Each row comes from the steps of one walk. Every step used is in the known rows, and no mark comes twice. Write the walk behind each row, first mark first.
Known rows
rilez, vuvo, zafed: 11  15  -5  23  7  -2  -10  6  22  7  10  5  13  2  28  -8  -4  17  -2  0  -2  12  -3  -14  13  5  -7  16  -9  -29  4  2  7  1  -11  3  3  -17  0  -6  -11  1  1  2  -6  -4  -3  -9  -18  0  -4  12  -10  16  -10  -4  -7  1  3
vuvo, zafed: 0  8  -1  8  4  7  -13  -2  16  -16  4  9  18  -1  13  -11  -2  12  -10  7  7  14  -10  -16  6  8  7  16  0  -9  5  4  6  -4  -4  5  1  1  -2  3  -7  -3  0  9  -5  -12  -3  -7  -4  -3  -21  12  -14  4  -10  -6  -7  1  7
mikap, bizo, zafed: 6  -1  -22  -24  2  5  -11  -4  25  -16  -4  6  -6  -2  12  -11  -4  5  -8  -45  4  10  -2  -7  2  2  -7  13  10  -3  10  -3  6  -8  -5  0  -6  13  -3  12  -8  -1  6  -1  -6  5  -5  -5  15  -8  -16  12  -6  -11  -14  -6  -2  11  -4
topelol, tumel, rilez, vuvo: 14  -3  -2  9  -5  -6  -15  -1  4  8  5  1  -14  10  21  2  3  11  -1  -23  -9  7  1  -4  2  0  -5  11  0  -48  -20  -4  12  6  -26  10  26  -16  3  -10  -10  -11  8  -1  -22  -15  -7  -4  -13  19  15  15  -10  -12  -6  3  -6  -2  2
bizo, zafed, mikap: 11  11  -7  -3  12  -2  -1  -7  15  -9  2  9  6  -7  22  -6  0  -3  -8  -15  2  7  -3  -3  -1  -5  -15  13  0  4  26  4  13  -2  -20  1  1  7  7  3  -7  12  -3  2  -7  -15  -5  1  -5  2  -10  10  22  1  -8  -12  0  5  -9
sutet, rilez: 11  0  4  -8  0  9  -12  -16  -12  -16  3  4  -8  11  1  -6  1  10  -15  -22  0  12  12  -4  -3  2  8  13  37  -13  -18  -1  14  -5  -9  5  0  13  -10  3  -9  4  -1  7  -8  -6  5  -2  -21  13  -8  14  -8  -9  -3  -3  -3  -1  -2
sutet, topelol, tumel, vuvo, zafed, mikap: -5  -1  14  27  4  -1  1  -10  11  -4  14  12  13  1  21  -4  -4  -7  -11  2  -13  21  -5  -13  31  20  -38  10  10  4  -33  6  14  -9  -17  7  17  -24  8  -8  -16  18  -1  1  -3  -35  -10  10  -13  10  10  6  1  -2  6  -9  -5  3  3
topelol, rilez, vuvo, zafed, tumel: 17  6  -17  16  -1  -5  -8  4  6  9  9  5  -7  -1  5  -10  -3  6  -6  14  -9  -3  -1  -9  7  0  8  12  -48  -27  -2  -7  8  3  -5  9  11  -5  9  -2  -7  2  10  2  -10  8  -11  -11  -14  11  -15  16  0  3  -3  3  0  5  8
sutet, zafed, mikap, rimi: 2  -4  5  -4  6  3  6  -8  -12  3  7  9  7  0  7  6  0  -7  -9  -13  9  11  16  4  9  -1  -10  7  -9  5  22  6  15  -21  -13  0  3  -2  -8  8  -7  11  -1  -1  -5  -26  -4  8  -4  -12  -10  4  3  9  -8  -17  0  2  0
tumel, rilez, vuvo: 20  2  -6  14  0  -5  -14  -3  2  11  10  4  -4  12  14  -8  3  21  -2  -30  -8  6  7  -5  1  -6  12  14  1  -37  -8  0  12  11  -13  4  15  -24  -6  -4  -11  -7  3  1  -20  -4  -2  -1  -22  20  8  14  -6  8  -7  3  -6  -4  -3
rimi, bizo, zafed, rilez: 8  -4  -18  -35  -2  3  -7  -13  9  -7  -2  1  -5  -11  -5  -10  0  2  -11  -13  -4  1  -18  -2  -13  1  6  19  11  -1  14  7  12  -2  9  0  -14  -5  -7  8  -5  -18  11  9  -5  0  0  -9  5  -7  -5  18  1  -18  -4  5  -3  12  -4
mikap, rimi, zafed, sutet, tumel, rilez, vuvo: 15  -15  -12  -3  -4  -6  1  4  -22  28  -4  1  -5  18  -1  -3  8  5  8  -13  1  4  -17  1  -6  -18  7  8  -6  0  -15  -3  15  -17  2  3  28  -34  -10  -10  -2  -14  17  -6  -14  -28  -9  -10  -27  -5  9  14  -2  16  -6  13  4  5  7
sutet, topelol: 9  -1  0  5  0  13  -7  -13  -2  -21  9  7  2  10  11  -4  -2  -1  -7  -24  16  15  2  -4  10  9  11  17  28  -6  -40  1  13  2  -6  5  1  11  -13  -4  -11  11  3  7  -5  -7  1  -7  -29  11  -19  6  -10  -9  -2  -11  -7  -3  -3
tumel, rilez, vuvo, zafed: 12  2  -2  24  2  -5  -14  5  18  12  9  9  13  3  17  -13  1  26  -2  -9  -19  9  7  -11  10  -3  -1  14  -3  -26  -1  4  7  6  -4  3  15  -29  -3  0  -8  -14  1  2  -17  -11  -4  -4  -9  14  6  15  -7  20  -10  10  -5  -1  5
zafed, mikap: 10  13  -4  -3  9  -2  -3  -12  -6  -12  7  5  14  5  2  -4  1  3  -9  -12  12  7  -12  -12  1  2  -11  14  1  -17  6  2  16  -2  -22  3  5  0  3  -3  -8  24  -6  6  -8  -22  -2  6  -9  -1  -18  9  -1  -9  -4  -14  3  -7  -7
topelol, tumel, rilez, vuvo, zafed: 6  -3  3  21  -4  -5  -16  6  19  12  6  7  1  0  26  -4  0  15  0  -3  -21  11  0  -11  12  3  -19  12  -4  -34  -12  0  7  1  -17  8  25  -24  5  -6  -8  -20  8  1  -21  -22  -9  -7  -4  12  16  16  -13  1  -7  8  -6  2  9
rimi, zafed: -1  4  -3  -9  5  3  -15  -6  5  -4  -3  7  10  7  16  -6  1  11  -9  -15  19  8  0  -15  -3  -6  10  15  10  -12  12  2  8  -7  5  5  6  -11  -4  -3  -7  -1  9  9  -7  -17  -1  -8  -7  -6  -17  13  -20  5  -9  -6  -11  2  0
rimi, zafed, sutet, rilez, vuvo: 15  7  1  2  6  -7  -6  -3  -11  20  4  -3  -5  19  3  3  5  16  1  -27  -18  1  20  -4  -7  -16  3  12  36  2  -14  -4  16  -12  22  3  4  -23  -8  -9  -4  2  9  5  -7  -12  5  -13  -40  -2  8  17  -7  11  2  7  11  4  2
rimi, zafed, topelol, rilez: -8  -9  -5  5  -5  -1  -7  -10  -12  -7  -1  13  -6  5  26  -6  1  -4  -13  -13  4  -1  -23  -8  2  -11  10  12  -6  28  3  3  11  -1  13  7  4  -15  -2  4  -8  4  7  16  -11  -15  -3  -17  -12  9  -25  9  -14  1  6  6  -2  5  2
rimi, mikap, bizo, zafed, rilez: 8  -5  -18  -39  8  -2  8  -14  7  -2  9  0  -1  -9  -12  -12  -6  2  -11  -47  -21  1  -15  -3  3  -6  -23  16  -7  27  24  2  12  -1  6  -1  -6  -11  -1  12  -5  -17  9  4  4  -3  -2  2  20  -12  -9  10  0  -6  -6  -1  12  8  -7
vuvo, zafed, sutet, tumel, rilez: 8  -3  -7  6  -1  3  -8  -1  -1  -13  1  10  11  10  -12  -15  6  9  -5  2  -11  14  -34  -6  -10  3  13  13  3  20  -28  -6  13  -4  6  4  21  0  -6  -2  2  -13  7  7  -9  -23  -7  -5  -14  8  -8  21  -2  -7  -1  16  13  -1  15
vuvo, zafed, tumel: 8  11  -12  -1  1  5  -12  -1  11  -21  4  6  21  -3  -5  -12  -4  3  -6  24  8  4  -1  -12  1  3  29  13  -10  -11  -6  -4  6  -3  0  6  10  9  5  4  -3  -2  4  6  -4  0  -7  -6  -1  -10  -21  17  -4  -8  -7  -6  -7  0  7
zafed, sutet, tumel, rilez, vuvo: 29  4  -14  7  0  -6  -6  0  -10  10  6  -1  -10  21  -2  -6  6  12  3  -26  -7  10  -26  3  -9  -3  12  11  -1  -17  -33  -12  17  6  -11  3  22  -9  -7  -14  -4  -1  8  -1  -14  -12  -6  -6  -36  18  8  21  3  -7  1  14  11  -6  4
vuvo, zafed, mikap: 1  14  1  4  9  -1  -2  -4  10  -10  7  10  27  -3  7  -9  -2  8  -9  9  -1  10  -13  -17  9  4  -22  15  -4  -6  16  6  12  -7  -12  2  3  -7  6  2  -6  15  -7  7  -6  -27  -3  2  1  -5  -17  10  -3  2  -5  -9  5  -3  1
tumel, vuvo, zafed: -1  6  5  22  8  4  -14  -7  19  -4  9  11  14  4  23  -16  -2  15  -16  8  3  18  -3  -20  15  12  14  14  -8  -6  3  7  4  0  -3  5  5  -23  -2  2  -15  4  -2  1  -3  -13  -8  8  -8  6  -7  12  -9  16  -9  -4  -19  7  5
rimi, mikap, bizo, zafed, topelol, tumel: -2  -9  -17  -32  1  -6  12  -8  16  -8  6  7  -5  -11  33  -3  -8  -18  0  -39  -11  9  -20  -3  17  8  -46  7  11  42  2  0  13  -7  -8  1  6  -24  7  4  -9  -3  7  3  2  -18  -8  -7  20  -17  -11  6  -6  -27  -1  -5  11  8  -3
rimi, mikap: 10  5  0  -14  13  0  7  -13  -3  -2  16  5  7  4  6  -6  -2  9  -7  -21  13  10  1  -10  4  8  -10  15  -1  -1  15  3  13  8  -9  3  6  -28  -4  -7  -10  5  3  8  1  -22  -1  6  -10  -4  -25  6  -17  -4  -9  -16  1  -6  -2
mikap, rimi, zafed, tumel, rilez, vuvo: 15  -14  -14  -12  -7  -8  -5  3  -15  24  -2  0  2  7  -3  -6  3  7  7  -5  -1  -9  26  -2  0  -26  35  6  -19  -25  -2  0  10  -9  3  5  28  -36  -2  1  -5  -19  15  -7  -20  -6  -9  -5  -6  -8  9  13  -2  19  -11  4  -12  6  -1
sutet, vuvo, zafed, tumel, rilez: 14  -2  -5  2  3  3  -13  3  -1  -16  9  15  8  1  -7  -11  -1  14  -14  14  -16  10  16  -8  9  2  43  8  -26  -11  -16  -1  9  -1  15  4  17  -1  -4  10  -5  -17  5  3  -15  -2  -8  6  -4  8  11  23  -2  5  -1  6  0  0  2
mikap, rimi, bizo, zafed, rilez, vuvo: 16  -13  -20  -27  -5  -4  4  -3  -2  23  -1  -6  -16  -9  5  -4  -2  -6  0  -6  -2  -4  -12  3  -1  -7  -5  15  -11  -17  15  11  12  -9  -6  -1  -12  -26  -9  5  -9  -18  12  -5  -8  3  -2  -9  -6  -17  5  10  10  5  -11  1  -7  17  -7
sutet, zafed, tumel, rilez: 11  -6  -1  -5  -1  3  -16  -5  -2  -10  7  9  5  3  -9  -5  4  10  -10  -19  -7  6  36  7  -7  -6  38  6  -1  0  -8  -9  11  1  13  3  21  10  -9  12  -2  -18  9  5  -12  -2  -10  1  -5  10  4  22  4  -3  -1  6  -5  -2  8

Which walk is each row?
6  0  -15  -35  9  -1  8  -11  1  -4  13  3  7  5  -8  -10  -5  11  -5  -46  7  11  -5  -13  10  11  -27  13  0  -4  10  -1  14  -2  -2  1  3  -30  -7  2  -9  9  6  5  2  -16  0  7  18  -20  -25  6  -32  -15  -9  -12  12  -5  -4 -> rimi, mikap, bizo
9  -14  0  27  -3  -6  15  1  -12  21  14  11  -8  2  11  -4  -4  -12  -3  -2  -16  4  0  -5  32  -1  -43  13  -23  4  -10  9  16  -12  -16  7  6  -26  -2  -1  -12  20  -2  -3  -11  -22  -5  -5  -21  9  -15  -4  2  24  -1  -11  9  4  0 -> sutet, topelol, rilez, vuvo, zafed, mikap, rimi
3  -16  -18  -30  -5  6  0  -6  7  2  -9  7  -10  -8  12  -8  -1  -9  -1  -2  26  8  3  -2  -1  7  3  12  6  -5  22  10  11  -17  -4  -1  -10  -21  -12  7  -9  -6  8  -4  -7  -9  -3  -5  1  -28  -23  7  -4  -7  -18  -9  -13  16  -2 -> mikap, rimi, bizo, zafed
22  10  -9  5  2  -4  -8  -7  -8  1  11  -7  -4  8  3  -1  -2  10  -7  -16  -8  -1  -23  -4  0  -9  19  19  -11  -32  -10  1  12  7  -16  6  -3  1  -3  -5  -10  -5  4  3  -9  4  0  -7  -23  14  6  13  2  5  -4  0  -4  0  -6 -> zafed, rilez, vuvo
11  5  0  12  6  4  -12  -9  6  -5  14  5  0  6  9  -4  1  6  -16  -7  8  13  33  1  6  7  37  6  -18  -8  -5  -6  10  0  6  3  11  2  -4  6  -12  2  8  -1  1  4  -12  10  -19  8  7  20  7  8  -1  -7  -21  5  5 -> sutet, zafed, tumel, vuvo
18  -3  -15  24  -6  0  -5  2  6  4  15  7  -9  2  3  -10  -5  -5  -4  2  -12  2  10  -3  18  3  1  13  -25  -11  -36  -7  11  5  3  9  8  -2  0  -3  -9  6  10  4  -7  8  -8  -16  -28  18  -14  12  0  6  4  2  1  2  6 -> sutet, topelol, rilez, vuvo, zafed, tumel
-2  -11  16  24  -6  6  -8  -13  2  -15  12  5  1  3  9  -5  -4  -6  -17  5  -20  16  -19  -9  20  13  5  16  5  12  -47  6  8  -4  -3  11  11  -5  0  -2  -14  -12  8  5  -1  -17  -7  -1  -17  17  15  11  -3  -2  5  3  -10  9  7 -> sutet, topelol, tumel, vuvo, zafed, rilez
-1  -14  13  21  -9  2  -9  -3  2  -12  6  13  8  10  -8  -1  3  -5  -1  -3  -22  13  -1  -8  4  9  8  14  35  33  -60  -2  13  -7  11  11  21  -7  -7  -3  0  -15  10  10  -12  -31  -4  -10  -15  8  -2  12  -6  -20  6  11  15  0  17 -> vuvo, zafed, sutet, topelol, tumel, rilez
13  21  -4  18  12  -10  1  4  17  16  14  4  24  -1  22  -5  -3  13  -1  1  -10  8  -10  -13  15  0  -37  14  -17  -28  15  5  12  -3  -20  0  5  -25  8  -5  -9  19  -7  2  -8  -20  -3  0  -14  -1  -1  10  1  16  -5  -7  5  -3  -2 -> rilez, vuvo, zafed, mikap
6  6  1  11  10  9  -9  0  7  -17  13  14  6  2  23  -4  -4  11  -18  8  2  23  1  -15  18  14  18  12  -19  -17  4  5  7  -6  6  3  -4  0  -6  3  -11  1  1  4  -6  -10  -3  1  -14  3  -4  15  -12  12  -6  -6  -3  1  0 -> sutet, vuvo, zafed
23  0  -20  -10  4  -5  -2  -1  7  9  1  -3  -21  12  -3  -2  0  7  -1  -57  -31  3  18  3  -4  -7  -17  10  36  10  -17  -10  15  -12  13  -1  -9  4  -7  7  -6  3  6  -6  -4  11  1  -10  -21  -3  11  15  8  -4  -2  7  22  12  -2 -> mikap, bizo, zafed, sutet, rilez, vuvo
22  11  -8  6  2  -1  -9  1  6  5  8  0  5  1  1  -7  -4  11  -4  8  -22  3  27  -4  4  -4  2  10  8  -28  -23  -7  12  -6  -1  3  7  -2  2  1  -6  -2  3  0  -6  7  -2  -10  -23  7  7  20  6  6  -3  5  1  3  3 -> sutet, rilez, vuvo, zafed, tumel
2  5  2  -1  0  5  -12  -8  1  -19  4  4  19  -3  -8  -9  -4  8  -16  12  -10  4  -29  -14  0  -3  19  20  -6  4  -2  5  7  -1  1  7  -3  7  -2  8  -4  -16  3  12  -4  -7  0  -7  -4  1  -8  14  -3  1  -5  2  -1  2  5 -> vuvo, zafed, rilez
0  12  -3  -11  9  -5  -5  -8  -2  1  1  6  21  4  9  -4  2  8  -8  -15  8  4  -6  -13  1  -10  -18  14  5  -9  25  5  14  -12  0  2  9  -20  4  -4  -5  15  3  9  -9  -32  -2  0  -1  -9  -12  11  -10  3  -3  -10  0  -3  -7 -> rimi, zafed, mikap
-6  -11  -4  -13  -3  5  -6  -6  -12  -2  -7  6  6  6  14  -3  1  1  -5  -4  27  5  1  -11  0  -11  15  12  -1  -4  15  8  8  -20  -3  6  7  -16  -9  1  -7  -5  9  1  -9  -21  -3  -5  -4  -19  -21  4  -18  12  -16  -10  -16  9  0 -> mikap, rimi, zafed
6  4  9  9  4  4  -6  -9  -7  -10  4  8  7  9  -15  -6  2  9  -10  5  -19  9  7  -10  -8  2  15  14  38  27  -23  -1  12  -13  18  5  -3  7  -9  5  -1  0  1  10  -1  -15  5  -8  -26  -3  -10  15  -3  -7  1  6  16  3  13 -> vuvo, zafed, sutet, rilez
14  7  0  29  4  -11  -8  6  7  16  11  7  13  11  -1  -9  5  21  3  -4  -24  3  3  -10  -1  -5  17  15  2  3  -14  1  11  4  12  5  12  -29  -5  0  -3  -11  4  4  -14  -12  -3  -6  -23  3  5  16  0  13  -3  14  11  1  11 -> tumel, rilez, vuvo, zafed, sutet
-2  3  12  28  2  -3  -9  -5  9  -3  6  7  5  10  11  -1  2  2  -10  18  -2  15  -17  -21  5  18  12  12  -3  15  -24  -1  7  -6  -2  12  12  -17  6  -6  -9  2  7  2  -1  -26  -12  3  -18  -4  -1  14  -4  -12  -1  -1  -2  9  18 -> topelol, tumel, vuvo, zafed, sutet
19  19  -17  13  4  -4  -9  8  16  2  9  0  13  -1  9  -8  -5  10  3  18  1  3  4  -11  7  1  16  11  -20  -34  -7  -5  8  3  -7  4  7  -7  8  -4  -8  2  5  0  -6  8  -9  -9  -17  -7  -6  17  2  6  -7  -4  -6  2  4 -> rilez, vuvo, zafed, tumel
-6  -6  -7  -25  0  -2  9  -3  -1  11  1  9  23  -9  -11  -8  -2  -3  -2  24  11  7  -15  -16  9  14  -34  13  -5  -11  23  15  16  -25  -4  -2  -4  -44  -5  7  -6  13  2  1  -6  -37  -2  6  15  -37  -23  4  -19  -8  -11  -9  4  2  1 -> vuvo, zafed, mikap, rimi, bizo
15  -27  -17  3  -9  -4  13  -2  -11  30  3  5  -41  4  2  -1  2  -19  6  -20  -2  0  10  7  3  6  -12  13  4  22  -22  3  18  -12  16  3  -11  -31  -20  -2  -10  6  18  -3  -8  -4  -3  -16  -29  -6  -17  3  8  -4  0  -1  12  16  4 -> mikap, rimi, bizo, zafed, sutet, topelol, rilez, vuvo
-3  -24  -2  5  -14  -10  -2  1  -14  21  -3  5  -4  5  41  6  1  -7  8  -5  -9  -2  -9  -3  14  -17  -3  4  5  5  -17  8  11  -15  -8  8  29  -51  -2  -3  -9  -17  11  -2  -22  -28  -9  -13  -8  -6  15  6  -9  10  -3  9  -10  8  1 -> mikap, rimi, zafed, topelol, tumel, rilez, vuvo
11  -26  -21  -39  -12  3  -2  -4  -4  0  -10  8  -9  -10  -17  -14  4  -7  3  5  6  -5  21  4  -10  -3  29  6  0  -2  8  3  12  -12  6  0  11  -22  -9  14  -3  -24  15  -4  -15  -2  -9  -2  15  -18  -10  15  6  -14  -13  6  -10  14  -1 -> mikap, rimi, bizo, zafed, tumel, rilez
14  18  -5  26  8  -7  -5  7  11  12  11  2  13  9  9  -4  0  14  2  7  -7  6  -9  -14  1  3  9  16  1  -3  -11  0  11  -1  6  4  -1  -17  -1  -7  -5  5  3  3  -3  -7  -2  -11  -30  -11  -10  13  -2  9  -5  1  8  1  9 -> rilez, vuvo, zafed, sutet
8  -23  -25  -9  -11  -7  11  -2  -4  27  -1  7  -33  -9  37  -6  -2  -19  1  -7  3  -3  -14  3  12  -1  -17  9  -17  15  10  10  14  -8  -2  0  -10  -43  -9  6  -14  3  7  -2  -11  0  -6  -17  -10  -4  -18  3  3  2  -4  4  -3  18  -4 -> mikap, rimi, bizo, zafed, topelol, rilez, vuvo
12  1  -13  21  -4  -6  -2  -7  -10  6  11  5  -20  9  34  -3  -2  -3  -5  -17  -1  1  -26  -4  10  -4  1  12  -22  -2  -16  1  13  13  -13  7  1  -14  -2  -4  -14  17  -1  6  -11  2  -3  -15  -28  21  -14  7  -1  1  5  2  -2  0  -2 -> zafed, topelol, rilez, vuvo
1  -16  -21  -22  2  -6  16  -11  5  -1  9  13  -16  -8  21  -14  -6  -12  -10  -47  -15  0  -17  -3  14  0  -37  10  -12  59  20  1  14  3  8  0  -2  -26  0  12  -10  4  5  7  1  -6  -5  -6  20  0  -29  3  -3  -9  1  2  19  9  -2 -> rimi, mikap, bizo, zafed, topelol, rilez
4  0  7  13  -1  4  -14  -13  2  -8  5  4  -14  11  28  0  1  2  -16  -8  14  17  -11  -15  8  17  11  10  -3  -27  -19  -1  7  1  -27  11  16  -10  4  -9  -17  5  7  -2  -8  -17  -12  7  -13  11  3  12  -11  -16  -6  -10  -19  5  3 -> topelol, tumel, vuvo
2  -7  -11  -36  -1  -3  9  -11  -16  8  1  3  6  0  -14  -3  1  -6  -1  2  23  4  -14  -9  3  11  -26  13  1  -24  13  11  19  -19  -13  -1  -2  -39  -9  3  -8  22  2  0  -9  -30  0  9  7  -29  -23  3  -18  -20  -9  -13  4  0  -6 -> zafed, mikap, rimi, bizo
14  9  -8  0  6  7  -9  2  5  -22  11  11  7  0  3  -5  -5  6  -14  25  2  13  7  -11  13  11  41  8  -29  -18  -11  -2  8  -4  10  4  3  8  1  5  -7  0  6  2  -4  2  -7  -1  -12  -7  -4  20  -2  3  -3  -6  -4  0  1 -> sutet, vuvo, zafed, tumel
3  10  8  32  9  -1  -6  -6  6  -5  9  9  14  12  5  -11  2  11  -11  13  -1  13  -9  -20  3  11  33  15  -4  23  -13  4  7  -1  15  7  2  -20  -4  0  -9  8  1  3  1  -15  -6  6  -21  -4  -9  13  -1  8  -2  0  -4  7  13 -> tumel, vuvo, zafed, sutet
10  6  -4  10  6  -9  11  5  0  21  10  4  16  -1  17  -2  -3  2  2  15  -1  5  -9  -11  21  -4  -30  12  -24  -19  17  10  12  -14  -26  2  7  -28  4  0  -10  15  -6  -7  -9  -24  -5  2  -10  -15  -6  1  6  25  -13  -13  0  3  -3 -> rilez, vuvo, zafed, mikap, rimi
3  -9  5  27  -3  5  -3  -6  -8  -15  9  14  -5  10  -11  -8  1  -6  -10  -1  -11  7  -7  -8  5  9  13  18  6  40  -37  -1  13  -5  21  11  -2  2  -11  0  -3  8  6  13  -4  -14  -2  -15  -24  13  -33  7  -6  -8  7  4  17  3  17 -> vuvo, zafed, sutet, topelol, rilez
14  3  -10  6  3  9  -10  -13  0  -11  5  4  -10  14  22  -13  1  9  -17  -13  23  24  -31  -6  7  15  13  11  -15  -24  -17  -5  10  3  -25  4  16  -1  -4  -11  -16  11  5  -3  -3  -13  -11  6  -25  21  -2  17  -3  -1  -6  -5  -20  2  -1 -> sutet, tumel, vuvo
